Each row comes from the steps of one path. Every step used is in the known rows, and no mark comes twice. Write the path behind each row, first mark first.
(in the rows, 128 means zero)
Known rows:
susunu > sisep > doku > niru > vamu > dasofi: [135 115 123 147  97 122 115 108 145 154  86 126  98 151 145 150 128 216
 109 153 133 105 114 144 131 129 136 133 142 135 106 166 147 127 121 127
 102 123 117 150  40 106  54 160 106 155]
vamu > niru > doku: [138 114 120 113 150 116  90 118 125 113 119 109 139  92 141 134 129 175
 103 121 105  63 117 105 131 106 129 135 132 121 127 128 152 133 121 144
 124 109 141 130  77 149 128 129 114 127]
ritul > buseg: [151 131 133 134 108 123 145 146 112 126 138 138 181 108  92 108 125 140
 148 124 128  94 133 109 130 127 132 107 119 119 126 110 151 120  77 131
 178 166 126 104 211 113 154 147 143 139]
ritul > buseg > niru > susunu > sisep > vamu: [110 122 136 123 159 154 152 126 135 115 120  90 113 102 134  99 118 136
 116 136 110 169 118 140 143 112  84 138 163 126 109  90 109 115 142 128
 154 144 121 129 203  93 123  97 136 159]
niru > vamu > ritul > doku > sisep > susunu: [153 141 100 126 164 114 136 131 126 152 192 120 146 124 119 135 136  76
 154 122 119 135 134 147 106 124 172 138 167 123 124 104  82 128 171 134
 129  82 138 112  61 128 128 124 156 147]
doku > sisep > buseg > niru > susunu: [118 121 107 107 115 114 153 159 125 129 196 128 144 119 137  92 141 103
 137 141 121 178 133 151 123 156 166 118 126 119 137 126  88 129 186 129
 132 117 145 114 148 119 162 108 132 161]
buseg > niru > vamu: [150 119 146 140 113 122 144 151 130 131  87  95 100 128 144  93 136 220
 117 169 137 165 116 132 126 119 139 133 120 137 139 137 134 124 113 133
  98 114 125 148 126 130 124 144 123 118]
dasofi > susunu > niru > vamu > ritul: [155 149 127 154 105 118 168 110 146 156  91 131 128 192 127 129 143 170
 132 132 143 158 126  97 101 133 150 119 154 154 126 134 128 140 109 123
  97  97 126 131  80 137 121 173 125 108]
ritul > doku: [154 129 134 134 146 117 110 146 112 137 131 126 172 114 128 139 128 140
 152 147 134 106 146 116 114 117 115 135 151 114 125 115 122 111  61 139
 137 151 130 130 105  73 120 150 137 161]
vamu > sisep > susunu: [118 133 135 112 140 160 118 136 115 141 154 140 112 110 109 130 136  91
 131 102 126 155 129 102 135 154 147 123 103 102 115 124 134 131 177 140
 147 122 132 129 109 146 153 141 146 137]
doku > sisep > buseg: [135 130 128 108 105 117 151 140 122 135 181 143 140 143  98  91 126  43
 140 118 133 126 137 133 124 149 145 120 104 108 135 127 137 123 142 122
 183 125 133 105 217 105 131 101 140 115]
niru > doku > sisep: [139 121 121 111 147 113 111 118 123 116 134 121 161  91 128 133 128 102
 133 118 139 100 123 147 112 117 152 147 140 122 131 115 127 134 171 121
 138 101 137 130 105 172 130 106 143 127]
doku > niru > vamu > sisep: [157 123 168 151 107 156 123 131 162 130  92 121 108 134 129 118 143 158
 119 130 146 138 102 121 124 140 157 134  94 115 116 150 149 145 126 133
  95 112 114 159  66 178 120 145 117 108]
buseg > niru > doku > ritul > susunu > sisep: [121 108 115 118 152 147 111 130 137 127 125 119 117  85 137 134 128 107
 135 114 125 147 124 149 143 121 127 126 148 162 172 118 110 127 133 111
  74 121 121 125  59  93 153 125 126 132]
ritul > vamu > niru > buseg: [127 127 141 139  95 131 115 152 135 117  95 109 155 167 140  96 112 162
 108 117 108 100 127 130 143 102 142 164 133 123 127 123 140 116  88 144
 142 150 138 106 178 196 140  85 120  95]
doku > sisep: [141 127 125 110 120 125 129 134 120 119 132 122 138 125 126 121 119 110
 147 124 152 133 128 146 120 131 151 129 159 121 125 117 130 120 131 124
 150 125 142 132 147 122 148 100 149 131]
ritul > susunu: [132 129 121 113 142 138 141 143 107 114 141 121 145 121 124 110 120 125
 163 102 144 132 142  93 130 156 131 107 110 136 150 120 135 116 135 126
 124 138 118 121 100 121 166 108 136 135]
niru > vamu: [140 129 157 140 117 125 144 143 140 112  99 101 120 121 129 112 124 187
 130 143 152 150 127 107 119 116 140 142 111 134 135 126 145 120 124 125
 110 127 114 139 122 147 113 149 124 109]
dasofi > susunu > niru > vamu > sisep > doku: [117 129 153 143  92 124 135 115 131 145 115 129 130 132 145 163 132 140
 109 136 141 158 129 131  97 196 137 140 110 103 131 156 115 139 158 115
 101 119 117 156 114  97 114 156 128 131]
dasofi > doku > sisep > vamu > ritul: [138 140 113 138 172 131 136  88 130 168 122 118 105 191 119 135 119 100
 125 123 114 114 135 154 110 106  95 144 179 138 100 119 110 125 127 126
 141 135 127 128 104 129 108 115 131 117]
vamu > sisep > doku > ritul: [ 94 124 134 134 122 120 105 136 122 140 148 147  97 152 129 187 118  90
 113 131 137 153 140 163 127 144 134 139 103 134 148 148 105 146  97 109
  76 159 124 126  77  88 122 159 112 121]
susunu > niru > vamu > ritul > doku > sisep: [166 142 108 152 127 104 136 116 147 159 149 130 154 140 136 140 143 120
 164 142 143 119 120 155  92 116 166 134 193 122 124 119  91 126 120 128
 113  99 139 132  94 127 122 119 147 132]
doku > ritul > vamu > sisep > susunu > niru: [110 150 127 127 130 147 133 121 128 106 161 168 114 115 118 148 150 100
 143 117 120 173 118  98 138 151 129  97 101 115 125 124 120 143 164 133
 120 131 133 136 159 153 163 134 143 105]
ritul > vamu > sisep: [129 126 146 147 115 173 112 139 139 135 119 116 157 139 114 119 129 148
 132 119 127 154 112 113 133 152 137 158 125 102 115 117 147 126 131 129
 133 175 120 149 148 194 159 108 147 106]
dasofi > doku > sisep > vamu: [115 133 133 118 184 138 127  96 117 123 127 109 109 115 128 129 105  85
 121 128 127 112 138 153 119 118  63 149 146 117  97 115 119 115 159 125
 176 139 121 146 181 118 110  88 139 130]
niru > susunu > sisep > vamu: [ 99 126 148 113 168 159 145 114 139 100 108  90 106 113 138 118 111 125
 117 125 133 177 126 124 138 114  79 146 160 131 105  90 118 114 164 124
 145 144 116 137 160  95 106 102 131 149]
doku > ritul > buseg > niru: [142 120 113 138 112 112 134 164 108 142 136 140 125 129 114 108 136 156
 129 156 114 132 125 156 145 113 132 103 121 144 148 127 124 134  45 131
 124 150 139 111 183  98 162 145 130 137]
susunu > niru > vamu > sisep: [128 133 159 155  90 154 131 128 161 138 103 132  99 116 132 128 146 164
 131 132 161 164 103 105 117 149 148 127 102 102 125 148 149 136 157 131
 113 121 116 161 152 179 136 143 129  98]
sisep > susunu > niru: [126 150 135 103 129 129 147 116 106 102 132 166 112 110 121 129 148 137
 146 127 131 149 129  78 131 146 115  71 113 114 116 128 139 127 158 142
 149 116 141 130 171 103 147 152 138 130]
ritul > doku > sisep > vamu: [131 134 128 124 181 128 130 119 121 121 133  96 124 129 133 123 109  94
 133 140 134 122 131 147 120 103  86 157 158 112  99  94 109 119 123 130
 171 124 127 138 173 110  98  70 147 145]
vamu > niru: [141 121 120 111 117 134 107 134 122 120 126 111 105 133 144 115 118 188
 116 130 115 100 119 105 145 125 130 108 160 115 119 136 158 115  54 152
 140 136 150 134 120  81 155 114 122 132]
niru > vamu > dasofi > doku > ritul > susunu: [100 126  89 142 156 125 112 128 130 146 176 139 120 108 130 166 117 103
 155 110 138 113 149 139 128 143 126 121  96 162 161 152 110 127 151 111
  85 144 100 123  48 139 137 142 115 129]
sisep > doku > ritul > susunu: [101 128 107 119 154 113 132 141 104 112 177 134 129 138 132 163 111  83
 148 111 134 143 154 137 130 159 130 115  97 153 172 131  94 133 123 106
  76 144 115 109  55  82 148 125 119 131]
sisep > vamu > dasofi > buseg: [ 92 123 124 146  90 140 144 129 108 135 142 113 101 163 111 139 104  56
 119 144 120 128 145 127 152 122  65 155 105 130 103 131 162 109 118 135
 179 148 111 134 234 155  99 102 123 161]
vamu > sisep > doku > ritul > susunu > niru: [102 139 120 131 117 128 135 121 125 119 160 169 109 126 137 166 140  98
 155 117 141 154 128 116 125 175 127  83  90 126 158 150 108 142 152 117
  84 132 121 134 117 107 161 128 122 117]
doku > ritul: [109 131 129 122 136 120 119 147 118 109 132 144 105 144 118 156 117 111
 131 130 150 155 143 129 141 105 127 118 108 160 147 129 130 137  65 115
  99 154 128 118 107 101 131 158 115 112]
ritul > vamu > sisep > susunu > niru: [122 149 134 124 123 156 137 118 123 111 146 159 130 110 118 131 152 127
 146 118 118 161 113  85 132 161 125  98 109  98 114 125 133 133 183 141
 143 133 134 143 175 160 165 128 152 114]

Which path is each row?
[146 110 130 119 153 112 105 129 107 132  90 120 143  99 139 120 143 184
 105 147 113 105 124 127 127 110 119 141 119 134 137 131 138 136 139 136
 115 111 137 139  92 160 122 145 119 134] => buseg > niru > doku
[107 113 128 109 119 127 116 115 131 125 148 107 133 102 162 157 117 157
 110 133 106 143 129 156 121 162 132 133 183 114 131 133  94 111 139 123
  96 149 138 128  69  15 132 136 121 171] => vamu > niru > susunu > sisep > doku
[127 149 119 101 130 123 148 114 111 103 154 163 117 103 125 130 146 103
 154 122 135 151 123 106 125 151 135  77 133 110 119 123 125 130 183 138
 157  97 149 132 172 116 153 124 151 132] => doku > sisep > susunu > niru
[124 119 131 110 146 161 113 110 138 114 102  82  66 130 149 110 104 171
  95 130 106 115 106 122 156 100  82 131 183 117 102 116 152 108  72 147
 150 133 138 144 163  60 122  82 124 132] => susunu > sisep > vamu > niru
[164 130 167 144 115 109 116 148 132 119  66 152 169 160 137 113 135 118
 124 129 132  77 147 133 121  93 132 142  98 132 118 137 124 135  73 139
 126 122 129 106  86 156  87 137 101 130] => ritul > doku > niru > buseg
[140 142 156 142 104 121 158 126 143 102  95 128 106 114 137 120 141 195
 139 151 155 152 116  95 116 128 129 106 109 127 132 138 145 126 137 129
 113 115 120 148 164 139 119 151 123 100] => susunu > niru > vamu
[132 132 142 120 145 111 117 103 120 101  97 149 150  87 132 146 150 160
 127 129 132  98 124  87 117 118 112 110 103 122 130 132 148 139 168 131
 129 116 130 140 122 166 119 158 120 117] => susunu > niru > doku
[133 144 139 114 101 126 157 117 109 109  83 156 154 129 135 131 137 139
 138 126 158 156 138  73 115 173 110  86 131 130 122 133 150 130 107 127
 149 113 136 144 164  84 150 160 139 138] => dasofi > susunu > niru
[142 123 175 131  91 116 124 127 132 118  51 148 138 166 141 125 126 121
  99 126 121  99 142 156 126 117 125 148 108 133 124 148 122 133 103 124
 110 124 128 109  88 120  82 139  93 124] => susunu > sisep > doku > niru > buseg
[ 84 122 126 119 134 114 118 133 130 113 162 137 116 119 140 189 115  89
 119 133 133 176 143 172 126 134 133 133 144 151 155 127  81 134 114 100
  60 158 125 113  62  38 120 163 112 144] => niru > susunu > sisep > doku > ritul
[126 107 118 131  92 151 125 125 137 175  61 106 122 118 147 122 124 179
 109 135 147 165 123 134 131 148 131 145 188 147 127 133 145 114 106 120
 127 110 126 154 111  67 113 152 139 165] => buseg > niru > vamu > dasofi > susunu > sisep
[131 132 125 118 155 115 124 107 118  97 124 144 162  80 134 139 147 137
 144 112 129  96 127  83 118 136 119 103  90 128 146 128 136 139 196 128
 118 103 121 132 101 175 140 136 125 122] => ritul > susunu > niru > doku
[145 129 166 138 112 118 114 124 130 123  61 162 151 149 131 119 131 110
 111 119 122  67 152 140 122 108 106 134  85 135 116 158 132 131 107 134
 130 136 124 114  88 162 103 153  93 115] => dasofi > doku > niru > buseg
[106 117 108 129 111 155 116 120 136 152  90 121 154 131 128 152 109 124
 118 113 141 159 132 132 140 142 122 151 187 160 127 115 140 118  93 108
 126 149 122 136 111  75 123 140 144 151] => doku > ritul > vamu > dasofi > susunu > sisep
[126 118 127 113 182 124  97 105 127 103 114  90 117 103 144 129 118 164
  89 125  99  68 117 107 137  93  93 149 128 120 112 117 149 134 133 143
 142 106 131 138 108 156 105 105 113 122] => sisep > vamu > niru > doku
[153 130 103 146 136 129 157 137 133 157 133 104 124 177 132  99 136 167
 151 123 126 146 127 122 120 137 159 120 137 156 157 130 111 129 134 126
  76 105 118 121  40 149 157 121 126 119] => buseg > niru > vamu > ritul > susunu
[165 131 122 155 107 112 161 135 142 182 122 116 102 210 116  90 146 170
 118 152 117 149 122 136 116 112 156 132 138 146 138 141 124 135  99 129
 101 110 128 117  96 135 113 155 116  99] => sisep > buseg > niru > vamu > ritul
[108 124 128 123 163 105 103 134 124 104 130 140 127 113 121 171 125 100
 118 124 136 117 140 129 133  91 128 137  92 163 154 122 127 151 115 113
  86 132 123 116  67 154 116 166 110 107] => niru > doku > ritul
[110 129 148 129 114 131 118 143 132 119  82 106  94 173 146  98 103 141
  93 118 121  96 132 130 146  88 110 161 119 121 113 128 143 122  95 146
 161 125 135 109 196 171 105  76 109 102] => sisep > vamu > niru > buseg
[119 123 112 146  98 124 118 132 132 161  99 120 101 150 132 136 122 223
 125 146 154 117 122 118 134 116 146 143 123 133 113 153 162 121 129 133
 131 135 116 143 114 162  79 145 122 139] => niru > vamu > dasofi
[115 147 142 120  96 115 143 137 122 114 112 165 129 138 130 115 136  82
 137 108 143 132 138 129 125 122 148 122 102 119 128 131 119 132 187 136
 158  97 142 101 203 196 130 109 132 107] => doku > sisep > susunu > niru > buseg
[122 146 137 116 118 149 134 116 119 119 140 169 101 109 122 137 152 122
 142 117 134 155 117  85 131 161 126  80 107  99 115 137 138 135 175 144
 146 113 138 141 164 137 155 145 142 127] => vamu > sisep > susunu > niru
[116 122 128 114 122 140 148 140 139 136 182 142 122 121 100 106 124  26
 142 100 123 149 141 124 142 146 123 109  99 138 166 122 130 120 123 108
 135 139 113  97 175  64 140 121 125 112] => doku > ritul > susunu > sisep > buseg
[107 144 155 132  87 133 132 139 128 129 100 171 117 142 128 119 143  98
 128 105 140 138 134 115 129 131 142 126  83 109 125 142 131 137 178 140
 147 111 133 109 201 212 131 126 125 102] => vamu > sisep > susunu > niru > buseg
[112 144 112 125 141 125 134 114 121 105 158 177 122 103 131 160 139 101
 164 115 138 130 141 107 123 157  98  68  98 143 156 146 116 130 139 120
 101 141 120 131 121 100 168 144 122 118] => dasofi > doku > ritul > susunu > niru
[133 116  98 158  89 115 126 144 126 180 109 120 108 145 128 113 133 236
 124 161 132 109 112 138 139 119 149 132 129 130 116 153 153 123 110 138
 139 130 123 138 155 160  96 141 126 153] => ritul > buseg > niru > vamu > dasofi
[116 135 130 136 146 132 127 145 125  92 141 119 161 151 113 137 115 135
 134 132 122 159 133 124 144 109 119 143 120 154 140 101 124 130  86 114
 106 182 122 121 130 151 147 123 136  95] => doku > ritul > vamu
[129 134 125 139 120 113 139 155 120 121 162 151 156 122  89 139 122  93
 147 124 129 109 137 131 139 109 136 107 106 145 144 111 131 136  54 116
 139 168 123  94 186 109 153 157 132 125] => doku > ritul > buseg
[114 122 138 108 108 138 153 138 145 128 175 136 145 107 109 101 132  65
 133 114 123 161 137 118 131 149 133 119 124 117 139 118 126 114 159 117
 156 147 122 103 186  71 130 135 126 138] => niru > susunu > sisep > buseg
[103 135 121 129 167 162 105 126 123 138 189 144 141 102 106 156 130  56
 131 101  99 149 136 128 135 154 126 141 103 118 122 120 107 133 182 129
 124 152 120 128  97 161 166 140 144 117] => dasofi > doku > ritul > vamu > sisep > susunu
[171 129 168 139 123 120 147 130 148  92  82 114 123 137 133 107 137 187
 121 149 140 124 119 110 123 114 136 115  97 141 120 140 146 139 105 130
  92 105 117 144  48 132  99 154 107 114] => doku > niru > vamu
[113 138 123 135 154 120 130 123 128  87 127 132 196 120 123 153 128 110
 126 122 115 143 132 106 128 127 115 146 108 158 143 102 116 147 128 107
 101 142 122 130 113 174 141 133 137  98] => dasofi > susunu > niru > doku > ritul > vamu
[118 134 136 113 165 139 142 116 117 103 111  95  98 143 128 111 105 107
 124 130 144 140 124 142 130 108  89 147 141 122  99  99 129 123 145 127
 173 123 128 138 192 135 106  67 143 126] => doku > sisep > vamu
[117 127 113 138 157 108 122 132 132 109 168 128 144 102 105 143 118  96
 116 120  98  69 123 131 145  87 114 127 106 141 132 106 127 145  80 124
 144 136 123  99 175 145 130 129 121 117] => sisep > vamu > niru > doku > ritul > buseg
[164 121 171 139 116 119 142 112 151 103  82 110 115 125 144 129 134 176
 106 154 126 127 118 142 116 128 129 130 123 135 126 145 125 132 113 120
  77 111 116 145  31  73  83 159 103 127] => susunu > sisep > doku > niru > vamu
[131 136 115  93 152 129 134 132 103 116 173 132 130 107 115 121 126  71
 146 109 130 146 135 132 128 140 152 118 138 118 120 108 114 124 183 133
 156 101 144 117 123 123 153 111 159 144] => doku > sisep > susunu
[126 114 102 148  97 120 115 140 125 177  92 114  81 156 143 121 131 252
 116 164 145 131 115 134 138 117 145 138 133 134 117 162 154 122 118 138
 121 125 126 153 117 156  87 141 120 147] => buseg > niru > vamu > dasofi
[106 126 118 138 117 108 138 142 130 119 190 145 169  99 110 163 121  81
 139 125 113 131 138 163 129 137 145 119 134 137 150 109  86 132 102 104
 112 168 121  89 148  58 146 162 128 156] => niru > susunu > sisep > doku > ritul > buseg
[138 120 111 105 123 106 126 125 134 133 193 132 144 115 113 102 130  50
 120 113 108  81 125 137 125 134 152 129 111 104 137 131 134 132 160 129
 174  97 140 107 177 136 126  93 131 112] => vamu > niru > doku > sisep > buseg
[125 126 114 108 149 140 118 117 129 111 132  85  79 141 149 108 104 147
 108 129 113 105 108 135 146 110 104 132 172 110  99 117 137 119  95 148
 160 114 148 140 169 101 132  55 133 128] => doku > sisep > vamu > niru
[122 115 103 150 123 124  93 110 122 193 112 138 111 105 139 147 130 201
 116 156 121  86 137 149 120 137  98 134 134 128 113 178 139 109 138 136
 130 156 117 158 105 126 100 179 116 152] => buseg > niru > vamu > dasofi > doku
[105 116  80 147 136 119  90 132 119 151 123 130 138 158 130 152 126 199
 114 148 109 113 118 143 152 102 130 156 129 151 124 138 134 136 118 126
 111 159 127 137  96 194 103 126 125 132] => buseg > niru > doku > ritul > vamu > dasofi
[123 122  97 138 127 122  98 103 133 171 149 133 130  98 134 150 119 127
 140 131 139  92 130 173 108 139 136 144 159 121 114 154 124 112 175 124
 149 132 125 148 117 146 113 127 138 144] => niru > vamu > dasofi > doku > sisep
[161 119  96 133 131 103 123 122 127 162 142 122 168 121 120 116 144 120
 132 131 109  88 113 174 112 112 169 138 166 132 135 116 107 141 151 127
 132  95 147 117 114 171 145 113 145 135] => vamu > ritul > buseg > niru > doku > sisep
[108 123 140 128 121 147 119 136 144 122  91  98  94 150 151  94 103 121
 107 100 118 105 128 140 150 102 110 156 137 127 129 121 132 113 119 140
 147 121 127 108 173 158 121  59 114 108] => ritul > susunu > sisep > vamu > niru > buseg
[139 142 117 133 157 130 148 102 129 154 109 107 102 215 118 118 118 119
 126 125 128 137 125 143 120  95 116 145 176 141 102 107 118 132 113 127
 141 120 132 123 115 146 108  99 135 115] => doku > sisep > vamu > ritul
[139 111 116 123 118 112 122 131 116 128 145 113 151  95 133 122 133  68
 124 142 117 115 123 172 121 125 137 153 138 128 140 117 117 129 168 127
 134  91 141 133 151 173 145  96 140 140] => dasofi > buseg > niru > doku > sisep
[126 125 148 127  91 146 135 143 135 160 161 151 120 147  94 102 135  63
 126 111 130 135 134 107 130 161 136 126  74  93 131 144 158 130 134 127
 172 143 121 119 209 131 131 127 127 107] => vamu > sisep > buseg
[139 123 111 114 129 112 128 127 137 122 202 121 173 117 110  95 129  61
 120 113  90  86 121 137 127 136 146 144 114 105 136 119 129 132 168 125
 173 115 137 108 190 159 135  76 140 101] => ritul > vamu > niru > doku > sisep > buseg
[117 114 124 107 119 158 116 129 156 115 134 104 127  82 152 124 122 151
 128 118 121 157 113 130 139 134 144 122 201 124 128 112 120 107 126 134
 113 141 141 127  96  61 160 124 128 162] => vamu > niru > susunu > sisep
[191 128 150 129 150 115 117 129 122 106  98 145 165 137 134 131 143 144
 137 147 124  80 133 110 121 111 113 102 130 126 106 132 128 135  38 143
 112 124 133 137  20  71 105 156 112 161] => ritul > doku > niru
